(in the rows, 128 means zero)
Known rows, with every step that occurs
zavup/nubov/mugu/zudal/vininev/pevub: [142 120 166 120 111 119 108 156 124 120  64 111 146 141 135 128 123 128
 129 132 177  74 110 107]
mesilis/nubov/mugu/zudal/vininev: [107 114 109  63  51 127  79 150 120 110  57 115 129 120 167  79 107 154
 122 112 197  88  68 109]
vininev/zudal/mesilis/nubov: [ 94 133  93 113 177 152  70 120 141 142 116 148  81 135 163  94 103  94
 128 143 170 109  83  88]
vininev/zudal/mesilis/nubov/mugu/zavup: [ 91 120  81 108 151 145  84 146 163 124  91 149 112 145 201  79  68  84
 126 152 185  78  71  92]
vininev/zudal/mesilis: [110 134 100 152 187 144  90 120 125 156 122 130  90 135 146 129 121 103
 132 150 158 118  90  99]
zudal/mesilis: [135 141  86 146 156 132  85 138 137 151 112 129 111 165 148 109 125 120
 125 132 158 125 110 121]
zavup/nubov/mugu/zudal/vininev: [120 109 139 106  97 110 102 150 126 119  41 110 138 132 155 134 137 147
 113 124 172 101  95 110]
vininev/mesilis/nubov/mugu: [ 92 129 119  89 133 158 104 139 122  94 109 125 118 150 189  87 118 121
 121 118 209  81 116 145]
mesilis/zudal/vininev/zavup: [143 134 148 108 113 154 111 144 164 146 100 109 128 141 111  86 151 179
 140 157 142 121 110 106]
pevub/vininev: [130 138 130 106 135 118  96 119 125 113  78 154 121 148 128 100 172 127
 139 123 121 124 131 133]
mesilis/zudal/vininev/pevub: [168 142 159 124 114 167  94 161 145 136 127 110 140 136 111 124 145 165
 155 154 148  96 128 113]
pevub/vininev/mesilis/nubov/mugu: [ 93 133 131  74 133 151 105 130 139  81  68 151 117 150 180  79 148 111
 128 114 175  70 133 146]
pevub/vininev/zavup: [130 137 145 107 149 116 115 107 141 125  78 156 121 160 115  57 164 121
 137 134 119 118 133 119]
nubov/mugu/zavup/vininev/zudal/mesilis: [125 133  69 116 126 149  70 155 140 131 115 153 123 137 195 114  81  81
 137 153 174  91  82  96]
nubov/mugu/zavup/vininev/zudal: [116 126  99  95 111 140  83 143 107 108 117 146 135 122 186 118 100 103
 142 148 172  97  87 109]
mesilis/zudal/vininev/zavup/nubov/mugu: [128 113 176 109 119 134 128 142 179 122  60 112 138 172 139 106 158 165
 114 162 137 107 117 110]
pevub/vininev/zudal: [102 136 142 109 167 128 101 102 113 121  88 154 102 120 129 122 169 112
 146 138 119 117 113 109]
zudal/mesilis/nubov/mugu: [108 123  82 103 113 131  82 141 149 119  88 140 113 182 190  71  98 114
 110 128 174 100  89 120]
nubov/mugu/zudal: [113 124 116 107 107 104 116 133  98 126  71 105 143 140 145 122 121 137
 114 127 194 109  94 130]
nubov/mugu/zavup/vininev/pevub: [166 142 113 104  91 139  87 165 116 103 131 151 166 155 172  93  89 100
 150 137 175  75 122 128]
nubov/mugu/zudal/vininev/pevub: [143 125 139 112  74 130 102 157 102 127  87  98 147 129 133 108 111 140
 143 130 189  71  90 114]

Rows
[116 145  77  82 143 162  39 129 137 136 135 169  79 126 179  91  96  82
 137 134 174 110  92  80] -> zavup/vininev/zudal/mesilis/nubov
[130 152 140 126 184 174 118 152 145 134 126 100 125 134 135 151 152 146
 132 147 190 110 154 142] -> vininev/mesilis/zudal
[109 122 169  96 154  88 140 113 154 122  11 151 137 162 127  85 154 100
 106 138 150 100 131 109] -> pevub/vininev/zavup/nubov/mugu/zudal
[112 120 144 116 135 144 113 164 131 116  60  97 131 118 161 147 140 134
 117 120 213  76 116 126] -> zavup/nubov/mugu/zudal/vininev/mesilis
[104 114 122  59  63 131 100 139 139 124  55 121 127 131 153  35  98 145
 124 123 194  83  66  97] -> mesilis/nubov/mugu/zudal/vininev/zavup
[120 139  82 109 145 141  67 138 152 133 106 148 101 161 167  73 104 112
 121 125 168 113 104 109] -> zudal/mesilis/nubov
[149 141 107  68  82 146  66 163 128  91 125 168 158 155 192  55  70  90
 146 129 187  66 114 116] -> mesilis/nubov/mugu/zavup/vininev/pevub
[101 117 113  81  98 124  96 124 114  95  92 134 126 167 181  76 117 133
 114 121 172 106  95 132] -> mesilis/nubov/mugu
[117 143  79  97 146 129  71 148 148 156  82 135 108 135 150  82  87 105
 114 123 205 107  96  97] -> mugu/zudal/mesilis/nubov
[135 137  51  77  84 144  49 174 163 113 100 171 136 161 214  57  65  92
 122 128 188  88  91 108] -> zudal/mesilis/nubov/mugu/zavup/vininev
[ 93 136 125  63 132 141 107 140 138 100  43 138 125 122 167  88 134 102
 120 113 212  68 126 131] -> pevub/vininev/mesilis/nubov/mugu/zudal
[162 139 140 132 105 154  84 148 109 123 130 120 130 135 125 103 131 147
 162 126 149  92 110 115] -> zudal/vininev/pevub
[172 156 128 110 120 147  73 140  94 118 156 149 132 147 136 109 123 111
 154 128 164 107 135 121] -> zavup/vininev/pevub
[118 123 110 135 161 100 106 147 151 143  46 123 128 167 161 138 112 101
  93 137 188 109 111 108] -> zavup/nubov/mugu/zudal/mesilis
[116 112 146 126 145 104 119 124 119 102  75 130 134 182 165 130 146 129
 106 133 148 119 122 133] -> zavup/nubov/mugu
[109 124  99  84  92 178  85 182 153  89  97 124 139 124 206  68  98 132
 143 120 203  53  96 130] -> zudal/vininev/mesilis/nubov/mugu/zavup
[123 124 105 120 114 118 109 150 125 108  92 122 159 159 173  98 109 132
 128 137 168 101 100 138] -> nubov/mugu/zavup
[132 130 113 104  93 130  80 152 109 142  82 105 129 100 127 118 130 160
 139 115 179 113  87 111] -> mugu/zudal/vininev
[128 121 133  74  64 139  85 155 118 114  80 118 138 126 152  73  91 133
 139 120 199  59  82 103] -> mesilis/nubov/mugu/zudal/vininev/pevub
[104 135 113  76 135 153 103 157 165  80  65 161 137 142 194  65 121  98
 134 120 181  57 130 139] -> pevub/vininev/mesilis/nubov/mugu/zavup
[130 143  99 101 140 148  68 145 110 127 137 154 126 104 163 119 105 100
 153 144 165 110 102  98] -> mugu/zavup/vininev/zudal
[107 120 100  82 102 127  93 150 138  96  84 144 150 156 192  63  89 123
 122 128 177  89  94 130] -> mesilis/nubov/mugu/zavup
[144 146 108  97 124 175  99 184 158 110 119 124 160 133 185 134 116 128
 131 152 210  86 146 141] -> nubov/mugu/zavup/vininev/mesilis/zudal
[136 128 130 115 103 143 101 130 129 133 106 118 117 144 126  63 139 159
 148 129 142 113  93 112] -> zudal/vininev/zavup
[113 119 171 107 153  97 138 105 157 101  38 163 130 192 140  76 173 111
 113 139 115 105 137 121] -> pevub/vininev/zavup/nubov/mugu
[129 155 155 111 181 165 117 144 165 124  91 129 125 131 125 138 186 137
 137 146 160 102 170 141] -> pevub/vininev/mesilis/zudal
[110 139 110  77 116 173  74 164 131 126  92 111 110  86 156  93 113 138
 140 109 227  76 103 111] -> mugu/zudal/vininev/mesilis/nubov
[102 121 115  83  88 175  87 157 131  87 101 115 114 134 193  84 123 147
 136 112 198  68  94 136] -> zudal/vininev/mesilis/nubov/mugu
